What can hang from each mark:
J_380: J_266
J_266: J_547 J_718 J_736
J_736: J_266
J_735: J_187 J_468
J_187: J_266 J_735
J_718: J_266
J_36: J_924
J_547: J_45 J_266
J_508: J_736
J_45: J_36

Known rows, with every way that one mark hangs from another:
J_547[J_45[J_36] J_266[J_718 J_736]]: [-15.2  -4.6 -38.7 -19.9  -4.3  16.1 -38.9 -32.4  28.0   4.1 -16.4 -27.1
 -10.0  -2.0  22.7  13.5  26.8  -4.6   0.9  17.9 -54.9  19.7 -63.0  -9.7]
J_735[J_187[J_266[J_718 J_736]] J_468]: [-45.3 -27.8 -56.5  -9.2  14.6   3.3  -2.9 -14.2  34.0   0.3  34.1 -57.5
 -19.9  21.8  28.1 -11.7  29.2  -4.8  -0.9  27.6   2.2  12.1 -22.4  18.0]
J_187[J_735[J_468]]: [-15.8  -0.4 -39.5  -7.7  -9.3  -5.5 -19.6 -14.9  13.8  -1.4   9.9 -33.6
 -15.0 -13.2  34.8  -5.1  16.4  -4.6   3.3  32.5   8.8  -4.2 -12.6  33.8]
J_187[J_735]: [ -7.6   1.3 -33.6 -16.9 -15.1  -6.6 -26.7 -25.0  13.8   0.7   2.3 -29.2
 -18.8  -5.0  29.3  -9.2  13.2   1.8   6.4  26.2  -7.5   3.3 -19.9  21.0]
J_735[J_187[J_266[J_547 J_718]] J_468]: [-31.4 -29.5 -55.7  -5.9  21.0   6.0   7.6 -10.8  36.3  -1.9  21.2 -61.8
 -28.1   7.4  27.8 -18.7  30.4  -3.5  -5.7  32.8  -5.2  30.9 -11.5  32.3]
J_735[J_187 J_468]: [-28.7  -0.4 -35.8  -8.5  -3.1   2.1 -12.6  -8.1  12.6   3.3  13.6 -36.1
 -17.3  -7.5  33.7   6.1  21.7  -0.9  11.1  23.9   8.9   9.5  -0.4  26.1]
J_736[J_266[J_547[J_45] J_718]]: [-14.9   7.4 -46.7 -22.0   3.6  29.6 -18.0 -24.0   8.1 -11.6 -25.6 -25.0
 -28.3   4.6  -3.5   1.5  21.5 -15.4   0.6  21.8 -49.9  43.4 -57.3  -1.4]
J_508[J_736[J_266[J_547[J_45] J_718]]]: [-15.9  16.6 -41.8 -27.2  17.3  39.3 -14.9 -31.6   1.9  -7.5 -32.5 -31.0
 -30.8  16.6   1.3   6.8  20.4 -31.4  -2.1  21.1 -52.6  37.8 -66.4 -15.3]
J_187[J_266[J_547 J_718] J_735]: [-10.8 -29.6 -55.0 -13.5   8.6  -2.3  -7.1 -27.3  38.0  -5.3   8.8 -52.6
 -29.0   9.1  24.5 -35.0  21.8  -3.3 -11.6  34.5 -20.9  25.0 -28.8  27.7]
J_718[J_266[J_547[J_45] J_736]]: [-11.1 -30.9 -40.0 -25.3  -7.0  16.9 -41.8 -22.2  23.8  -3.9 -19.4 -17.8
 -13.7   3.2  29.2  -6.5  27.6  -8.6   9.1   9.6 -66.2  38.8 -59.3   0.8]
J_735[J_187[J_266] J_468]: [-33.6 -12.1 -39.2 -10.9   0.4 -11.2  -5.1 -16.0  25.9   2.4  25.6 -44.7
 -21.0  -4.3  38.2 -13.7  23.8   4.4   3.5  29.4  13.2  12.6  -0.6  28.6]
J_187[J_266[J_547 J_736] J_735[J_468]]: [-24.8 -40.9 -56.2 -13.6   5.0  -1.3 -17.4 -22.2  37.1  -4.4  17.8 -51.9
 -10.5  10.6  39.7 -29.6  27.6 -16.7 -11.9  44.9 -13.6  12.7 -30.3  34.9]
J_508[J_736[J_266[J_547[J_45]]]]: [-12.8  19.5 -32.3 -31.7   5.7  32.5 -24.4 -34.2  -3.0  -4.6 -34.7 -22.4
 -23.9   6.1  11.0   6.9  18.2 -28.9   0.8  23.4 -52.2  35.2 -60.8 -11.9]
J_380[J_266[J_547[J_45]]]: [ -0.7  -8.6 -48.6 -26.4 -22.7  10.9 -31.1 -30.3  23.7  -1.5 -11.9 -28.4
 -21.6  -4.8  23.0  -3.7  24.5  -5.6   3.1  28.3 -52.3  54.1 -41.1  18.1]
J_736[J_266[J_547[J_45[J_36]] J_718]]: [ -7.9  15.8 -46.9 -18.7   1.9  19.1 -21.6 -22.3  12.7  -4.2 -32.2 -14.5
 -30.1  -3.4  -6.4  12.7  27.7 -10.4  -2.2  23.5 -65.3  40.8 -55.3  -5.2]
J_718[J_266[J_547]]: [ -5.9 -16.8 -25.0 -22.5  -5.0   6.3 -24.1 -19.4  18.8  -2.0 -18.7 -16.2
 -21.9   3.4  26.4 -23.4  24.7   0.5  12.3   8.3 -42.5  35.2 -28.7   8.2]
J_36[J_924]: [ -4.9  15.2  -8.5 -19.5 -27.9   0.8 -27.6 -31.5  14.1   3.9  -7.9   3.4
 -18.8  -1.3  17.6  -8.2  14.1   4.3  12.9  18.1 -12.2  17.0 -12.7  -4.3]
J_718[J_266[J_547 J_736]]: [-13.8 -26.3 -32.1 -24.9  -4.1  13.6 -30.1 -21.1  22.6  -2.4 -13.9 -19.2
 -14.4  21.3  27.4 -22.1  27.8  -8.0  11.2   9.5 -51.4  33.2 -44.5   0.6]
J_380[J_266[J_718 J_736]]: [-21.5  -5.4 -52.5 -25.4 -10.7  11.3 -22.8 -28.2  25.2   0.6  12.9 -36.0
 -23.1  37.1  11.5 -10.3  26.9  -7.3   6.3  20.6 -34.3  33.9 -42.1   2.5]
J_508[J_736[J_266[J_547]]]: [-14.6  21.6 -23.7 -32.2   9.6  28.5 -13.1 -32.5  -4.3  -2.6 -28.4 -22.9
 -24.7  24.5   9.3 -10.2  19.1 -27.8   2.3  22.8 -38.4  29.6 -46.4 -13.0]
J_735[J_187[J_266[J_547 J_718 J_736]] J_468]: [-39.9 -41.5 -62.5  -8.5  24.6  13.5  -0.3 -11.5  40.7  -1.6  26.4 -64.6
 -20.7  24.8  29.5 -16.7  34.3 -12.0  -7.4  33.9 -13.7  28.5 -26.6  23.2]
J_380[J_266[J_547[J_45[J_36]] J_718 J_736]]: [ -6.4 -13.4 -66.4 -22.4  -9.2  12.6 -32.6 -27.7  37.8   3.6 -10.2 -30.6
 -21.8  14.4   9.3   8.1  35.4 -11.2  -2.6  29.1 -80.6  51.9 -60.8   6.3]
J_266[J_547[J_45[J_36]] J_718 J_736]: [ -6.5 -10.9 -51.1 -18.1  -2.7  15.1 -32.2 -20.2  28.9   3.8 -19.9 -25.4
 -14.4   8.0   7.4  18.4  27.3  -9.4  -1.6  21.1 -76.2  35.4 -57.9  -4.2]
J_45[J_36]: [ -2.9  21.8 -20.5 -18.8 -20.1 -13.7 -25.7 -24.2  12.9   9.9 -14.3  -7.9
 -14.5  -4.1  15.0   5.6  18.6   9.3  11.4  17.5 -36.2  12.5 -16.8  -1.6]

Rows:
[-16.9   9.8 -39.3 -21.5   8.5  26.1  -8.3 -22.9   5.4  -9.3 -18.4 -26.1
 -30.4  21.9  -5.2 -12.7  22.1 -14.2   2.7  21.0 -37.8  39.0 -41.9  -1.9]  J_736[J_266[J_547 J_718]]
[ -5.0  18.8 -36.3 -23.1 -11.9  11.9 -29.7 -26.8   6.5  -1.8 -37.3  -5.4
 -21.1 -13.2   3.2  12.8  24.5  -8.4   1.9  25.6 -64.2  39.3 -51.1  -4.6]  J_736[J_266[J_547[J_45[J_36]]]]
[-12.9 -20.7 -50.6 -20.7   0.9  25.9 -29.0 -22.2  24.6  -2.9 -12.7 -36.3
 -15.6  16.6  12.8   9.6  22.9 -14.8   1.0  18.3 -60.2  37.5 -58.7  -2.3]  J_266[J_547[J_45] J_718 J_736]
[-22.9  32.6 -29.3 -27.0  14.1  25.4  -7.1 -31.9  -4.8  -3.7 -16.1 -25.4
 -30.7  30.8  -1.3  -2.9  16.7 -22.0   4.3  15.4 -24.9  16.4 -47.0 -19.6]  J_508[J_736[J_266[J_718]]]
[ -3.7  20.0 -35.5 -14.8  -9.1  19.8 -26.1 -28.6  17.5  -1.7 -35.5   6.8
 -33.0  -9.1  -9.2   8.0  27.4  -9.6  -2.0  25.0 -58.5  44.0 -50.8 -10.3]  J_736[J_266[J_547[J_45[J_36[J_924]]] J_718]]
[ -2.2 -11.1 -56.1 -27.6 -22.8   6.6 -41.0 -30.7  31.6   7.0 -14.8 -21.2
 -13.8   4.8  19.7   7.3  32.7  -8.6  -0.2  29.8 -78.6  50.5 -54.3   7.7]  J_380[J_266[J_547[J_45[J_36]] J_736]]
[-15.4 -20.5 -59.1 -25.5  -1.9  21.1 -19.5 -27.1  32.0  -0.1   4.2 -42.2
 -22.5  40.2  11.6 -16.2  30.9 -14.7   0.4  26.7 -51.1  49.1 -47.1   7.8]  J_380[J_266[J_547 J_718 J_736]]
[-25.1 -41.0 -54.6 -22.0   1.1   8.7 -23.9 -26.0  36.0   1.1   8.0 -47.9
 -16.6   4.5  37.2  -7.6  27.4  -4.7  -3.5  29.0 -40.2  38.9 -45.6  11.6]  J_735[J_187[J_266[J_547[J_45] J_736]]]
[ -5.0 -21.5 -38.6 -23.3  -8.7   5.6 -44.3 -21.1  28.2   3.5 -28.9  -6.4
 -14.0  -4.6  24.7   4.5  33.3  -3.5   7.2  10.8 -80.9  35.7 -57.1  -0.7]  J_718[J_266[J_547[J_45[J_36]] J_736]]
[-24.6 -11.1 -31.5 -22.8   2.3  23.5 -25.5 -33.5  21.7  -0.7  -1.6 -37.2
 -10.3  23.1  24.7 -10.4  22.1  -7.7   5.5  16.3 -26.6  15.7 -47.7  -9.3]  J_547[J_266[J_718 J_736]]
[ -3.4  -7.2 -39.7 -13.9 -11.5  17.0 -37.3 -26.6  35.0   6.3 -21.5  -3.3
 -19.2   1.9   5.3  15.1  28.5  -9.2  -2.0  23.1 -67.3  36.3 -52.0 -10.2]  J_266[J_547[J_45[J_36[J_924]]] J_718 J_736]
[-21.9 -14.0 -38.3 -22.6  -1.6  27.7 -36.0 -34.3  22.4  -3.2  -8.2 -37.2
 -10.7   6.7  28.0   5.5  21.5  -8.2   5.3  17.0 -39.3  21.5 -62.9  -8.3]  J_547[J_45 J_266[J_718 J_736]]
[ -1.8 -17.6 -27.5 -19.4 -18.9   8.0 -48.8 -26.4  33.1   4.4 -30.8  14.5
 -17.2 -10.1  23.0  -0.3  34.3  -4.1   6.6  13.5 -74.5  38.4 -51.6  -6.9]  J_718[J_266[J_547[J_45[J_36[J_924]]] J_736]]
[-28.3 -38.6 -45.5 -21.8   4.3   5.0 -15.1 -25.1  34.7   2.8  15.6 -49.8
 -17.6  22.3  34.2 -22.4  28.6  -3.5  -2.2  29.3 -28.5  33.8 -29.6  11.0]  J_735[J_187[J_266[J_547 J_736]]]
[-15.4 -18.3 -43.5 -20.3   4.4  22.1 -19.4 -20.2  23.3  -0.7  -4.9 -37.6
 -15.2  35.9   9.6  -5.6  22.4 -11.6   2.4  19.2 -48.2  31.9 -44.6  -4.0]  J_266[J_547 J_718 J_736]
[-28.6 -42.6 -63.1 -17.7  12.9  16.3 -15.5 -21.6  41.0  -1.9  12.2 -57.7
 -24.4  14.4  25.7  -6.5  29.9  -6.2  -6.5  27.3 -42.4  40.8 -49.9   9.7]  J_735[J_187[J_266[J_547[J_45] J_718 J_736]]]
[-21.4 -12.7 -43.4 -11.0  -6.4 -18.8 -13.2 -22.4  28.4  -2.1  21.6 -41.8
 -18.3 -11.2  38.8 -26.1  18.6  -0.7  -2.7  38.2  13.2  -0.5 -11.3  39.5]  J_187[J_266 J_735[J_468]]
[-14.0  -1.9 -32.3 -20.7  -4.1  19.3 -29.8 -32.8  18.1  -3.8 -14.7 -33.1
 -17.4 -11.0  25.9   1.9  18.3  -0.6   6.6  17.0 -28.9  23.4 -47.0   0.3]  J_547[J_45 J_266[J_718]]
[-13.1 -22.8 -65.5 -25.8  -6.7  23.9 -28.9 -27.3  32.6  -3.3  -3.0 -41.0
 -21.6  22.0  12.5  -0.4  30.4 -15.0  -0.9  26.5 -63.9  55.1 -61.7   8.8]  J_380[J_266[J_547[J_45] J_718 J_736]]
[-16.3 -15.0 -49.1 -15.2   2.0 -14.4 -10.3 -29.1  32.8  -2.8  17.7 -46.3
 -29.0   5.4  23.0 -29.6  18.2   4.0  -4.4  30.3  -3.1   9.1 -24.8  21.5]  J_187[J_266[J_718] J_735]
[-28.6 -27.7 -44.0 -10.1   8.1   0.2  -1.6 -14.4  32.2   0.3  16.9 -52.7
 -20.5  -2.1  37.8 -19.9  27.8  -2.9  -4.0  35.9  -2.7  28.4  -5.0  34.3]  J_735[J_187[J_266[J_547]] J_468]
[  1.7   2.2 -44.5 -14.7  -4.3   7.6 -25.7 -18.3  24.1   2.2 -25.6 -22.8
 -22.8  -8.4   6.1  15.9  23.9  -1.8   0.0  21.1 -66.1  37.7 -41.4   3.5]  J_266[J_547[J_45[J_36]] J_718]
[-12.0  -1.6 -27.5 -15.9 -13.4  18.5 -44.2 -39.1  32.4   5.7 -18.3  -4.2
 -14.1  -7.5  20.8  10.1  26.9  -4.0   1.4  20.5 -48.1  21.6 -57.6 -17.1]  J_547[J_45[J_36[J_924]] J_266[J_718 J_736]]
[ -6.6 -27.7 -42.8 -19.3  -4.7  -8.7 -15.6 -30.3  32.6  -2.5   4.5 -45.5
 -22.4   0.2  34.5 -35.2  20.1  -2.2  -7.0  38.7 -18.4  21.8 -22.6  28.2]  J_187[J_266[J_547] J_735]
[-33.1 -27.0 -60.9 -10.1   8.1  -4.1 -11.0 -21.2  37.4  -4.1  31.1 -54.0
 -17.1  17.4  30.0 -22.7  24.2 -10.9  -8.2  36.4   1.0  -1.1 -32.3  26.9]  J_187[J_266[J_718 J_736] J_735[J_468]]
[  1.2 -10.0 -32.4 -19.6 -13.0  -1.1 -36.4 -19.3  24.5   2.3 -35.0  -5.0
 -21.4 -22.4  22.9   1.7  29.0   3.6   9.1  10.4 -71.6  38.3 -41.6   7.0]  J_718[J_266[J_547[J_45[J_36]]]]
[ -8.0 -19.9 -56.4 -29.9 -20.9  18.0 -37.5 -31.5  28.0  -0.2  -7.0 -31.2
 -14.9  12.5  23.3  -2.3  27.5 -14.2   2.2  29.1 -63.1  51.7 -56.8  10.2]  J_380[J_266[J_547[J_45] J_736]]
[-16.7 -34.8 -67.2  -6.1   9.1   1.8 -12.1 -18.3  39.9  -9.9   9.5 -57.7
 -24.6 -15.4  29.9 -14.7  25.3 -11.7 -14.1  41.9 -19.1  23.5 -37.0  40.9]  J_187[J_266[J_547[J_45] J_718] J_735[J_468]]
[-37.3 -40.3 -51.4 -13.1   9.8   7.7  -8.0 -14.9  35.5   0.5  22.7 -54.9
 -13.4  15.1  39.6 -18.2  31.8 -10.6  -4.2  35.9 -12.8  25.9 -20.7  25.2]  J_735[J_187[J_266[J_547 J_736]] J_468]
[-42.2 -24.9 -46.1 -13.7   3.5  -3.4 -12.4 -16.6  29.8   2.9  32.3 -49.4
 -12.1  11.4  37.3 -11.3  27.1  -4.0   1.1  31.1   3.6  10.1 -15.3  20.5]  J_735[J_187[J_266[J_736]] J_468]
